Each row was made from one small tree. The marks that hang from a mark follow it in brackets, in alphabetical order. Every link used is in the known rows. Write each row's tree.
Known rows
teru{gide{lati} tubig{nenit}}: [ 2.88, -0.61,  0.53,  1.43, -3.54,  2.86, -3.99, -0.27,  0.25,  2.43,
 -0.89,  0.51,  1.88, -1.17,  0.19, -0.60, -0.82, -0.74,  1.92, -3.19]
gide{lati zirad}: [-1.74,  0.66, -0.15,  0.83, -1.11,  2.75, -1.43,  0.57, -1.17,  0.84,
 -0.05,  1.01,  0.55, -0.88, -0.48,  1.73, -1.32,  1.27,  0.00, -2.29]
lebev{nenit{teru{lati tubig}}}: [ 0.69, -0.59,  0.10, -1.88, -1.39,  6.88,  0.48, -4.09,  1.51,  2.81,
 -0.24, -0.49,  3.16, -0.62,  0.18,  0.18, -0.88, -1.85, -0.63, -0.62]
teru{lati{zirad} tubig}: [ 0.96, -1.61,  0.97, -1.02, -2.43,  3.00, -0.94, -2.43,  1.53,  1.47,
 -1.39,  0.58, -0.27, -0.92,  0.92,  0.58, -0.80, -1.16, -0.88, -0.97]
teru{gide lati{zirad} tubig}: [ 1.99, -1.81,  1.18, -0.31, -2.69,  2.94, -1.86, -1.87,  1.25,  4.06,
 -1.97,  1.02, -1.29, -0.58,  0.30,  1.00,  0.48, -0.87, -0.81, -1.44]
tubig{nenit{lebev teru{gide}}}: [ 1.44, -3.42, -1.31, -1.15, -0.05,  3.10, -1.58, -2.00, -1.02,  4.15,
  1.41,  0.53,  2.27, -1.39,  0.93,  0.08, -0.72,  0.89,  2.69, -0.65]
nenit{lebev teru{lati tubig}}: [ 1.19, -3.44, -0.98, -2.70, -1.47,  4.42, -0.10, -4.26,  0.91,  1.94,
  0.54,  0.62,  3.04, -1.41,  0.40,  0.29, -2.58, -0.98, -0.28, -0.51]
tubig{nenit{lebev teru}}: [ 0.47, -3.24, -1.48, -1.87,  0.17,  3.14, -0.60, -2.50, -0.61,  1.58,
  1.95,  0.13,  3.28, -1.80,  1.59, -0.36, -1.98,  0.60,  2.68, -0.28]
nenit{teru{gide{zirad}}}: [-1.69, -0.96, -0.47, -0.81,  1.35,  3.63,  0.28, -1.77, -0.53,  4.11,
 -0.64,  1.41, -0.29, -0.15, -0.24,  1.78, -0.30,  1.24,  0.18, -2.53]
teru{gide}: [ 1.08, -0.18,  0.37,  0.68, -0.17, -0.11, -0.91,  0.56, -0.38,  2.70,
 -0.57,  0.42, -0.98,  0.36, -0.53,  0.40,  1.42,  0.17,  0.05, -0.37]
lebev{nenit{teru{gide lati tubig}}}: [ 1.70, -0.77,  0.35, -1.24, -1.63,  6.75, -0.36, -3.62,  1.10,  5.51,
 -0.91, -0.04,  2.12, -0.18, -0.32,  0.52,  0.61, -1.63, -0.53, -1.11]
lebev{nenit{teru{gide lati}}}: [ 0.50, -0.40,  0.27,  0.12, -0.99,  6.55,  0.20, -2.03, -0.45,  6.47,
 -0.07,  0.02,  0.98,  0.22,  0.40,  0.92,  2.38, -0.01, -0.07,  0.08]
bubuv{teru{lati{gide}}}: [-0.16, -1.27,  0.44,  0.50, -2.60, -0.02,  0.11,  0.07, -1.54,  4.63,
 -2.18, -0.54, -0.89, -0.10,  0.90,  0.36,  0.19,  1.49, -1.40, -2.11]
teru{tubig{nenit}}: [ 1.79, -0.87, -0.15, -1.01, -1.31,  1.66, -1.71, -1.86,  1.24, -0.45,
 -0.53, -0.65,  1.89, -1.54,  0.46, -1.07, -1.81, -1.90,  1.75, -1.75]
teru{lati tubig{nenit}}: [ 1.87, -1.27,  0.19, -0.19, -3.09,  3.95, -1.66, -2.67,  0.96,  1.29,
 -0.81, -0.81,  1.43, -1.65,  1.39, -1.23, -0.70, -2.30,  1.52, -1.11]
bubuv{gari teru{tubig{nenit}}}: [ 1.44, -0.33,  1.33, -1.62, -2.18,  0.41, -1.45, -2.82,  0.43, -1.23,
 -1.05, -1.04,  2.52, -1.88,  1.46, -0.67, -2.96, -1.34,  2.44, -3.68]
lebev{nenit}: [ 0.18,  1.44, -0.28, -0.54,  0.19,  2.26,  0.04, -0.22, -0.24,  1.00,
  0.69, -0.80,  1.33, -0.26, -0.96,  0.63,  0.34, -0.91, -0.26,  0.94]
lebev{nenit{teru}}: [-0.56,  0.17, -0.26, -1.32,  1.09,  4.31,  1.18, -1.96,  0.20,  2.00,
  0.87, -0.37,  2.57,  0.02,  0.02,  0.52, -0.22,  0.12,  0.05, -0.07]
gide{zirad}: [-1.87,  0.46, -0.68, -0.76,  0.73,  1.54,  0.05, -0.50, -0.50,  0.57,
  0.03,  0.25, -0.40, -0.64, -0.80,  1.57, -0.99,  0.04, -0.21, -1.30]
nenit{teru{lati{gide zirad} tubig}}: [ 0.99, -3.78,  0.11, -1.71, -2.17,  4.82,  0.16, -3.11,  0.87,  4.74,
 -2.49,  1.43,  0.72, -0.73, -0.05,  0.09, -1.30,  1.04, -1.14, -2.37]

Write each row's tree
[-1.05, -2.30, -1.81, -2.22,  1.43,  3.20, -0.45, -2.04, -1.22,  4.22,
  1.20,  1.55,  0.92, -1.17, -0.96,  2.79, -1.80,  1.30,  0.27, -1.51] => nenit{lebev teru{gide{zirad}}}
[ 0.40, -4.06, -0.30,  0.05, -2.04,  5.78, -0.42, -1.81, -1.14,  6.25,
 -1.64,  0.96,  0.52, -1.20,  1.92, -0.36,  0.81,  2.21,  1.53, -1.63] => tubig{nenit{teru{lati{gide zirad}}}}
[ 1.00, -3.00, -1.14, -3.42,  0.30,  2.19, -0.19, -3.60,  1.34,  0.16,
  1.11,  0.71,  3.58, -1.35, -0.45,  0.14, -3.54, -0.48, -0.07, -1.10] => nenit{lebev teru{tubig}}
[ 0.64,  0.24,  0.42,  1.20, -1.01,  5.31, -1.12, -0.26, -0.83,  5.12,
  0.42,  0.68,  2.54,  0.17, -0.27,  1.05,  0.95,  1.61,  0.24, -1.43] => lebev{nenit{teru{gide{lati}}}}
[ 0.42, -1.18, -0.87, -0.41, -1.15,  6.33,  0.99, -1.38, -1.22,  6.24,
 -0.67, -0.02,  1.77, -0.26, -0.98,  0.20,  1.30,  1.14, -0.59, -0.02] => lebev{nenit{teru{lati{gide}}}}
[ 0.81, -4.20, -0.52, -3.12, -1.55,  4.85, -0.48, -4.51,  1.35,  2.34,
  0.24,  1.29,  2.35, -1.70,  0.95,  1.04, -2.95, -0.18, -0.51, -0.77] => nenit{lebev teru{lati{zirad} tubig}}
[ 0.99, -0.24,  1.92, -0.90, -3.14,  1.22, -0.32, -3.15,  0.49,  0.18,
 -1.63, -0.54,  1.24, -1.16,  1.06,  0.27, -1.77, -1.46,  0.09, -2.79] => bubuv{gari teru{lati tubig}}
[ 1.83, -1.28,  1.27,  0.13, -3.71,  1.79, -2.35, -2.37,  0.41,  4.31,
 -1.85, -1.07,  0.17, -1.13,  2.76, -0.40, -0.36, -1.50,  0.78, -3.59] => bubuv{teru{gide lati tubig{nenit}}}
[-2.03, -0.07,  0.95,  0.24, -1.46,  1.77, -0.64, -1.03, -1.34,  5.41,
 -1.57, -0.17, -2.11, -0.31,  1.45,  2.51,  0.29,  0.44, -1.03, -3.05] => bubuv{teru{gide{zirad} lati}}
[-1.62, -1.46, -0.07, -0.07, -0.38,  5.76,  0.27, -2.49, -0.87,  5.88,
 -0.94,  1.20, -0.75, -0.18,  0.57,  1.71,  1.12,  0.94,  0.09, -2.14] => nenit{teru{gide{zirad} lati}}
[ 1.70, -0.04,  0.36, -0.25, -1.74,  5.83, -1.78, -1.80,  1.00,  4.05,
 -0.36,  0.64,  3.67, -0.32, -1.02,  0.83, -1.00, -0.03, -0.38, -2.79] => lebev{nenit{teru{gide{lati} tubig}}}
[ 2.24, -0.95,  0.70,  0.21, -2.51,  2.54, -1.59, -1.72,  0.90,  3.47,
 -1.60,  0.33, -0.49, -0.40, -0.29,  0.00,  0.78, -1.64, -0.52, -1.16] => teru{gide lati tubig}
[ 3.43, -2.71, -0.79, -0.95, -3.26,  3.69, -3.36, -2.44, -0.12,  4.03,
  0.36, -0.19,  1.54, -2.31,  0.16, -0.15, -0.85, -2.09,  1.68, -0.52] => teru{gide lati tubig{nenit{lebev}}}
[-1.29, -2.61, -1.46, -0.23, -1.32,  6.96,  0.03, -2.16, -1.97,  6.27,
 -1.42,  0.42,  0.96, -1.74,  0.48,  0.17, -0.20,  1.66,  1.73, -2.62] => tubig{nenit{teru{lati{gide{zirad}}}}}
[ 2.03, -0.95,  1.26,  0.60, -3.00,  1.78, -3.22, -0.01,  0.90,  2.61,
 -1.49,  1.62,  0.18, -0.39, -0.24,  1.22, -0.98,  0.55, -0.65, -3.04] => teru{gide{lati{zirad}} tubig}
[-0.75,  0.55, -0.05,  1.73, -1.40,  2.62, -2.30,  1.01, -1.48,  3.57,
 -0.48,  1.44, -0.57, -0.42, -0.99,  2.19, -0.02,  1.42,  0.01, -2.67] => teru{gide{lati zirad}}
[ 1.28, -1.75, -1.85, -2.40, -0.64,  2.81, -3.42, -2.34, -0.18,  2.90,
  0.74,  0.26,  1.59, -2.95, -1.37,  1.51, -3.00, -1.64,  1.69, -2.22] => teru{gide{zirad} tubig{nenit{lebev}}}
[ 1.71, -2.60,  0.04, -0.75, -2.91,  2.78, -1.06, -1.21,  0.53,  3.86,
 -2.57,  1.01, -0.52, -1.00, -0.94,  0.53, -0.78,  0.04, -1.48, -1.50] => teru{lati{gide zirad} tubig}
[-0.16, -0.10,  1.84,  0.27, -2.55,  0.97,  0.20, -1.60, -1.13,  1.03,
 -0.83, -0.52,  0.01, -0.49,  1.64,  0.57, -0.16,  0.29,  0.59, -1.55] => bubuv{gari teru{lati}}
[-0.40, -0.41,  0.07, -0.68, -0.62,  6.49,  0.98, -2.56, -0.21,  3.73,
  0.34, -0.37,  2.17, -0.19,  0.73,  0.58,  1.03, -0.36, -0.20,  0.49] => lebev{nenit{teru{lati}}}
[-0.59, -2.43, -1.22, -1.83, -1.29,  5.92,  0.35, -3.35,  0.14,  4.77,
 -2.39,  1.25,  1.17, -1.18, -1.39,  0.73, -1.98,  0.40, -0.89, -3.31] => nenit{teru{lati{gide{zirad}} tubig}}
[ 0.80,  0.64,  2.39,  1.91, -2.92, -0.25, -2.06,  0.74, -1.79,  2.24,
 -1.02,  0.59,  0.43, -0.11,  0.61,  1.13, -0.18,  1.87,  0.90, -3.52] => bubuv{gari teru{gide{lati}}}
[ 0.98, -2.55,  0.27,  1.04, -1.82,  5.63, -0.80, -2.32, -0.75,  5.89,
 -0.77,  0.21,  0.61, -0.42,  2.58, -0.82,  2.03,  0.46,  2.37, -1.14] => tubig{nenit{teru{gide lati}}}
[ 0.70, -3.69, -1.23, -1.22, -1.52,  5.53, -0.65, -3.27, -1.11,  3.35,
  1.50,  0.04,  2.75, -1.89,  2.16, -0.35, -0.84,  0.24,  2.39,  0.23] => tubig{nenit{lebev teru{lati}}}
[ 1.89,  0.23,  2.27,  0.77, -3.62,  0.31, -2.69, -0.80, -0.20,  1.27,
 -1.58,  0.47,  1.51, -0.64, -0.07,  1.04, -1.89,  0.44,  0.36, -4.77] => bubuv{gari teru{gide{lati} tubig}}
[ 0.89, -1.52,  1.08,  0.96, -2.19,  2.41, -1.19, -0.49, -0.49,  4.96,
 -1.44,  1.10, -2.34, -0.06,  1.10,  1.42,  2.20,  0.72, -0.33, -0.23] => teru{gide lati{zirad}}
[ 0.38,  0.32,  0.05,  0.38, -1.87,  3.26, -2.87, -0.43,  0.14,  2.46,
 -1.04,  1.33,  0.55, -0.94, -1.80,  1.70, -1.78, -0.08, -0.48, -4.03] => teru{gide{lati zirad} tubig}
[ 0.05, -2.05,  1.26,  0.95, -1.43,  3.33, -1.35, -0.44, -0.29,  4.59,
 -1.02,  2.19,  0.35,  0.33,  1.34,  1.43,  0.48,  3.02,  0.12, -2.59] => nenit{teru{gide{lati{zirad}}}}
[-1.57,  0.51, -0.63, -1.38,  1.65,  5.71,  0.30, -1.91, -0.66,  5.27,
  0.24,  0.42,  1.05, -0.38, -1.23,  2.51,  0.09,  0.46, -0.08, -1.72] => lebev{nenit{teru{gide{zirad}}}}
[ 1.02, -0.42,  1.21, -1.06, -1.19, -1.62, -1.14, -1.24,  1.09,  2.01,
 -1.80, -0.35, -0.09, -0.02,  0.84,  0.83, -1.75, -0.74, -1.30, -3.61] => bubuv{teru{gide tubig}}
[ 0.86, -2.85, -1.09, -1.56,  0.62,  1.91, -0.42, -1.56, -0.66,  3.76,
  1.10,  1.03,  1.38, -0.39, -0.21,  1.10, -0.58,  1.29,  0.44, -0.31] => nenit{lebev teru{gide}}
[ 0.60, -0.07, -0.33, -2.74,  0.36,  4.61,  0.54, -3.48,  1.86,  1.04,
  0.08, -0.50,  3.67, -0.67, -0.88,  0.15, -1.91, -1.34, -0.52, -1.27] => lebev{nenit{teru{tubig}}}
[ 1.37, -1.46, -0.80, -1.54, -1.78,  6.81,  0.33, -2.79,  0.42,  5.25,
 -1.46, -0.09,  2.84, -0.79, -1.74, -0.07, -0.73, -0.61, -1.23, -1.30] => lebev{nenit{teru{lati{gide} tubig}}}
